Every row comes from one small tree of marks. The marks that hang from a mark follow it in brackets, in alphabetical order. Every link used is in the known rows. Which tree was each row made from?
In the rows, zero is written as 128.
Known rows:
H[Q S]: [154 114 117  86 126 161 113 100 117 118  98 143 123 182 113 104 114 111
  74 140 102 114 166 101  78 118 106 168 135 125 105]
G[H]: [175 125 107 103  67 151 127 120 127 104 119 137 113 150 104  88 112 155
  84 127  92  96 146  96  85 123 125 161 127 121 102]
N[B Z[J[M]]]: [135 174 121  83 166  77 127 115 136 127 128 144 135 142  92 119 140 109
 108 140 119 102 146 118 101 151 134  84 109 124 138]
N[B Z[J]]: [142 186 126  82 156  82 124 115 136 124 127 138 126 143  91 115 130 107
 107 123 126  94 159 118 101 148 140  88 113 128 139]
Z[J[B] N]: [134 129 136 138 122  77 102 137 127 122 102 131 124 141 121  97 125 115
  84 108 123 111 170 108  91 126 153  93 129 112 102]
N[Z[J[B M]]]: [187 156 126  91 112  83 116 124 124 130 122 139 133 147  96 111 127 116
  97 118 110 106 141 108 106 146 132  84 118 138 112]
H[A[N[B]] Q]: [116  94 147 105 174 112 150  91 147  94  99 106 125 150 174 100 141 101
  95 146 102 115 149 114  88 134 135 141 134  87 120]
A[N]: [112 135 135  87  66 101 147 111 111 113 102 134 125 145 120  87 131 113
  86 159  87 118 136 107 100 117 135 146 137 127 116]
S[H[A[N] Q]]: [141  87 143  95 126 145 148 106 125  94  94 106 117 165 165  89 131  89
  68 130  87 117 142 102  81 138 136 169 130 127 120]
N[B Z]: [161 178 134  74 119  99 129 107 132 113 121 149 123 146 112 106 130 118
 108 132 109  97 133 114 102 148 135 113 120 126 130]
G[H N]: [181 154 127  83  80 188 120 140 139  92 113 132 114 138 110  92 118 148
 113 150  94  92 132  98  99 119 148 173 137 118  93]
G[N R]: [168 172 109  71 103 153 135 142 146 117 116 146 105 153 132  91 127 144
  98 143 114 105 120  98  99 116 150 142 122 135  83]
G[H R]: [176 136  83 100 126 152 141 134 148 114 141 143  95 156 115  87 105 172
  91 120 110  96 128  95  85 128 129 155 109 128  91]
G[R]: [162 144  89  91  91 117 141 122 133 130 122 150 104 166 127  86 120 151
  68 119 113 109 133  96  85 120 127 131 111 139  92]
Z[J[B M] N]: [127 111 129 140 138  73 107 139 128 127 105 141 138 139 124 103 138 118
  87 133 114 123 151 109  90 131 146  86 122 109 100]
G[H[Q] N[B] R]: [164 172 117  88 226 204 135 142 187  93 145 144  95 137 147 100 115 159
 141 147 130  87 114 107  89 136 151 170 116 100 100]
Z[J[M] N[B]]: [ 88 123 118 128 166  67 121 133 132 128 106 140 141 140 115 108 151 111
  91 156 119 119 168 112  85 132 147  85 113 102 119]
M[J[B[W]]]: [172 122 142 107  21 114 134 129 124 123 106 148 121 152 123  74 101 137
  10 104 107 113 110 107  96 113 120  98 141 137 132]
A[N[Z[J[B[W]]]]]: [133 153 149  89 116  81 136 125 123 118 122 124 129 134 100  98 121 100
 101 142 103 108 145 112 111 132 145  97 133 125 127]
G[H[A Q] N[Z]]: [218 137 148  78 158 182 125 137 159  81 115 102 116 140 141 107 121 130
 146 138 101  85 140 100 108 145 153 152 135 101  94]
A[N[B Z]]: [110 167 148  73 127  88 149 110 124 108 117 137 126 135 117 101 133 102
 120 162  97 110 125 118 112 141 141 129 130 123 136]
J[B[W] M]: [157  97 130 125  79 120 110 112 132 115 126 168 142 140 127  90 126 146
  47 147  85 126 100 105  81 122 122 100 129 106 100]
H[A[N] S T]: [ 34  88 122  86 145 109 164  84  99  88  86  97 127 184  66 104 111  92
  61 176  74 143 149 114 110 122 111 166 135 123  95]
M[J[B]]: [172 131 139 101  19 112 137 124 119 124  97 150 117 155 129  78 107 135
  25 103 105 116 101 110 101 119 118 121 139 148 129]
Z[J]: [139 144 102 105  85  90 118 119 117 136 107 128 125 157  85  98 127 119
  58 113 119 105 187 103  82 115 132 101 120 133 114]
H[A Q S T]: [ 90  80 120  99 183 142 145  76 119  89  88 101 122 198  96 108 108 103
  60 144  96 133 170 107  87 128  97 162 131 108  86]
A[N[Z]]: [143 153 144  73  81  90 147 118 111 113 110 130 125 143 113  95 129 104
 111 154  90 111 133 108 115 133 138 129 134 133 120]
M[J]: [166 130 124  88   4 106 149 127 110 131  90 142 120 164 118  77 115 129
  21 115 104 114 125 103  98 112 115 117 134 152 131]
A[N[B[W] Z[J]]]: [ 98 163 146  86 156  78 142 120 132 114 130 127 131 130  98 102 128  96
 104 158 110 105 151 118 106 133 148  91 128 112 146]
G[H[A] N R]: [171 135 105  85 157 179 144 148 166  93 127 115  99 145 135  96 118 158
 115 142 105  94 119  98 103 128 157 161 119 114  80]
J[M]: [150 108 103  97  50 109 132 110 112 125 103 160 141 158 119  95 146 137
  63 164  82 127 124  98  84 122 113 127 120 128  99]

Which tree is each row?
[167  87 133  99 109 151 138 105 126  98  93 111 115 172 162  89 129 101
  56 115  90 113 149  97  73 137 131 165 126 130 113]  S[H[A Q]]
[ 54  82 135  95 206 132 161  78 119  84  89  94 124 187  99 108 111  87
  78 166  91 139 159 114  98 129 104 170 136 104  96]  H[A[N] Q S T]
[143 174 129  92 160  83 118 122 143 122 141 134 131 139  84 109 122 111
  86 125 128  90 171 114  94 139 144  55 117 110 144]  N[B[W] Z[J]]
[ 88  99 134  94 103 126 165 100 108  85  92 103 115 171 116  85 121  95
  52 140  77 131 135 105  92 136 129 169 126 138 109]  S[H[A[N] T]]
[125 102 132 147 141  75 103 143 133 127 115 139 142 136 117  99 132 120
  72 135 115 120 161 106  85 125 149  63 124  97 104]  Z[J[B[W] M] N]
[134 118 114 127 118  93 107 121 132 132 125 146 139 142  94 101 127 127
  48 128 113 116 154 108  80 120 131  75 120 115 113]  Z[J[B[W] M]]
[190 162 132  94 106  88 110 127 127 126 126 130 125 146  89 104 114 117
  86 102 117  95 159 105 102 139 139  73 124 132 117]  N[Z[J[B[W]]]]
[115  99 124  97  87 133 155  99 109  89  91 107 113 179 113  85 118 106
  39 123  82 126 142 100  84 136 124 163 122 141 101]  S[H[A T]]
[119 110 113 127 121  67 119 142 118 133  98 132 141 148 112 102 146 114
  83 147 113 121 177 101  87 125 143  83 117 113 103]  Z[J[M] N]
[125  95 145  96 146 144 149 103 132  92  98 111 117 161 166  92 133  88
  73 135  90 117 138 107  80 142 139 170 128 122 128]  S[H[A[N[B]] Q]]
[139 123 131  99 113 159 143 101 116  95 100 129 109 178 121  83 112 111
  58 117 100 120 146  98  72 137 115 171 124 137 105]  S[H[Q T]]
[ 98 172 143  80 152  77 146 115 127 115 121 129 128 133 103 106 133  94
 117 157 109 108 142 121 112 141 145 113 126 123 142]  A[N[B Z[J]]]
[142  71 120  92 152 147 125  91 125 106  88 109 127 186 134 110 123 101
  66 138  92 118 170 104  84 123 113 161 135 110 100]  H[A Q S]
[130  94 133 104 130 148 152  95 121  86  93 106 112 181 136  87 118 103
  53 117  93 123 150 100  75 141 120 165 123 127 102]  S[H[A Q T]]
[ 66  88 107  89 122 119 149  82 100  93  85 104 124 195  64 104 108 107
  43 153  80 137 159 108  99 120 103 158 129 126  85]  H[A S T]
[ 95 141 124 126 151  70 116 133 131 124 104 130 128 142 112 102 137 109
  89 130 129 107 186 112  86 127 153  91 120 106 121]  Z[J N[B]]
[165 195 127  64 168 143 133 146 165 112 141 147 111 139 124 100 123 135
 117 149 125  94 117 106 106 134 161 103 118 120 107]  G[N[B[W] Z] R]
[105  93 128  67 124 105 145 103 107 106  91 101 132 171 100 112 125  83
  84 166  72 123 146 111 117 128 129 152 136 131 113]  H[A[N[Z]] S]
[186 149 128  95 115  84 113 127 128 130 128 138 135 145  92 108 123 118
  87 119 111 104 147 106 102 142 134  68 119 130 115]  N[Z[J[B[W] M]]]
[ 81 139 141  95 112 102 146 108 129 106 119 141 129 133 118  88 130 111
  80 170  96 115 136 114  93 117 141 126 135 105 136]  A[N[B[W]]]
[105 109 140  88 111 120 165 103 108  86  96 100 115 169 113  89 120  92
  64 136  79 127 134 105  98 145 132 159 125 142 110]  S[H[A[N[Z]] T]]
[187 185 137  65  88 129 117 140 128 115 105 127 125 144 100 105 131 112
 114 138 111  96 152 103 112 128 155 112 133 136 103]  G[N[Z[J]]]
[ 91 109 122 110 144 131 160 102 133  77 116 106 113 149  96  93 111 137
  91 150  88 113 137 110  98 134 126 161 126 101 103]  G[H[A[N[B]] T]]
[ 94 163 140  81 159  75 149 116 128 117 122 135 134 132 104 109 140  95
 119 169 104 113 133 122 111 143 142 109 122 122 141]  A[N[B Z[J[M]]]]
[155 127  76  88 149 167 135 132 140 116 137 143  98 170  92  97  96 159
  87 135 103 101 131  98  90 125 120 175 111 136  93]  G[H[S] R]
[158 166 137  83 122 101 124 114 139 112 136 146 129 141 105 101 122 122
  88 134 111  93 145 109  95 140 138  81 123 110 136]  N[B[W] Z]
[120 110 125 102 131 126 159 109 128  80 116 100 114 153  91  94 107 135
  99 142  85 110 140 105 106 140 126 152 127 110  97]  G[H[A[N[Z]] T]]
[135 160 125  93 169  81 121 122 144 126 142 141 141 137  86 113 132 112
  87 143 121  99 157 114  93 142 139  52 112 109 143]  N[B[W] Z[J[M]]]
[121 121 138 122 100  98 119 127 131 108 106 144 128 142 137  86 131 126
  78 145 107 109 157 103  82 121 148 104 132  92 113]  Z[N[B[W]]]
[188 197 122  68 154 134 126 152 154 123 130 138 106 145 116 105 121 131
 123 124 129  97 123 105 114 136 160 108 117 141  91]  G[N[Z[J[B]]] R]
[126  94 134  89  82 128 151 111 112  97  92 108 119 162 142  87 132  93
  56 136  75 120 134 102  89 134 141 168 128 140 119]  S[H[A[N]]]
[168 111 132  82 162 210 120 128 149  82 105 108 118 156 124 109 115 125
 117 159  92  99 147 102  98 125 142 190 141 102  93]  G[H[A Q S] N]
[119  98  89  89 183 151 154 127 145 104 131 116 103 165 108 101 104 140
  95 150  92 108 127 104 101 129 131 174 114 123  97]  G[H[A[N] S] R]
[193 168 131  89 104  86 112 124 123 127 119 133 123 148  93 107 118 115
  97 100 117  97 154 107 106 143 137  88 122 140 114]  N[Z[J[B]]]
[133 186 114  72 150 153 137 134 159 112 124 155 106 145 134  96 131 140
 107 151 122 104 111 109  97 123 154 143 118 125  99]  G[N[B] R]
[ 96  97 125  71 144  97 142 107 108 110  93  96 133 170  90 116 125  77
  82 162  80 121 159 113 116 128 132 140 133 131 117]  H[A[N[Z[J]]] S]
[175 151 106  75 205 220 127 148 166 101 134 138  98 159 120 104 103 149
 130 152 116  95 127  99  95 127 139 190 123 119  86]  G[H[Q S] N R]
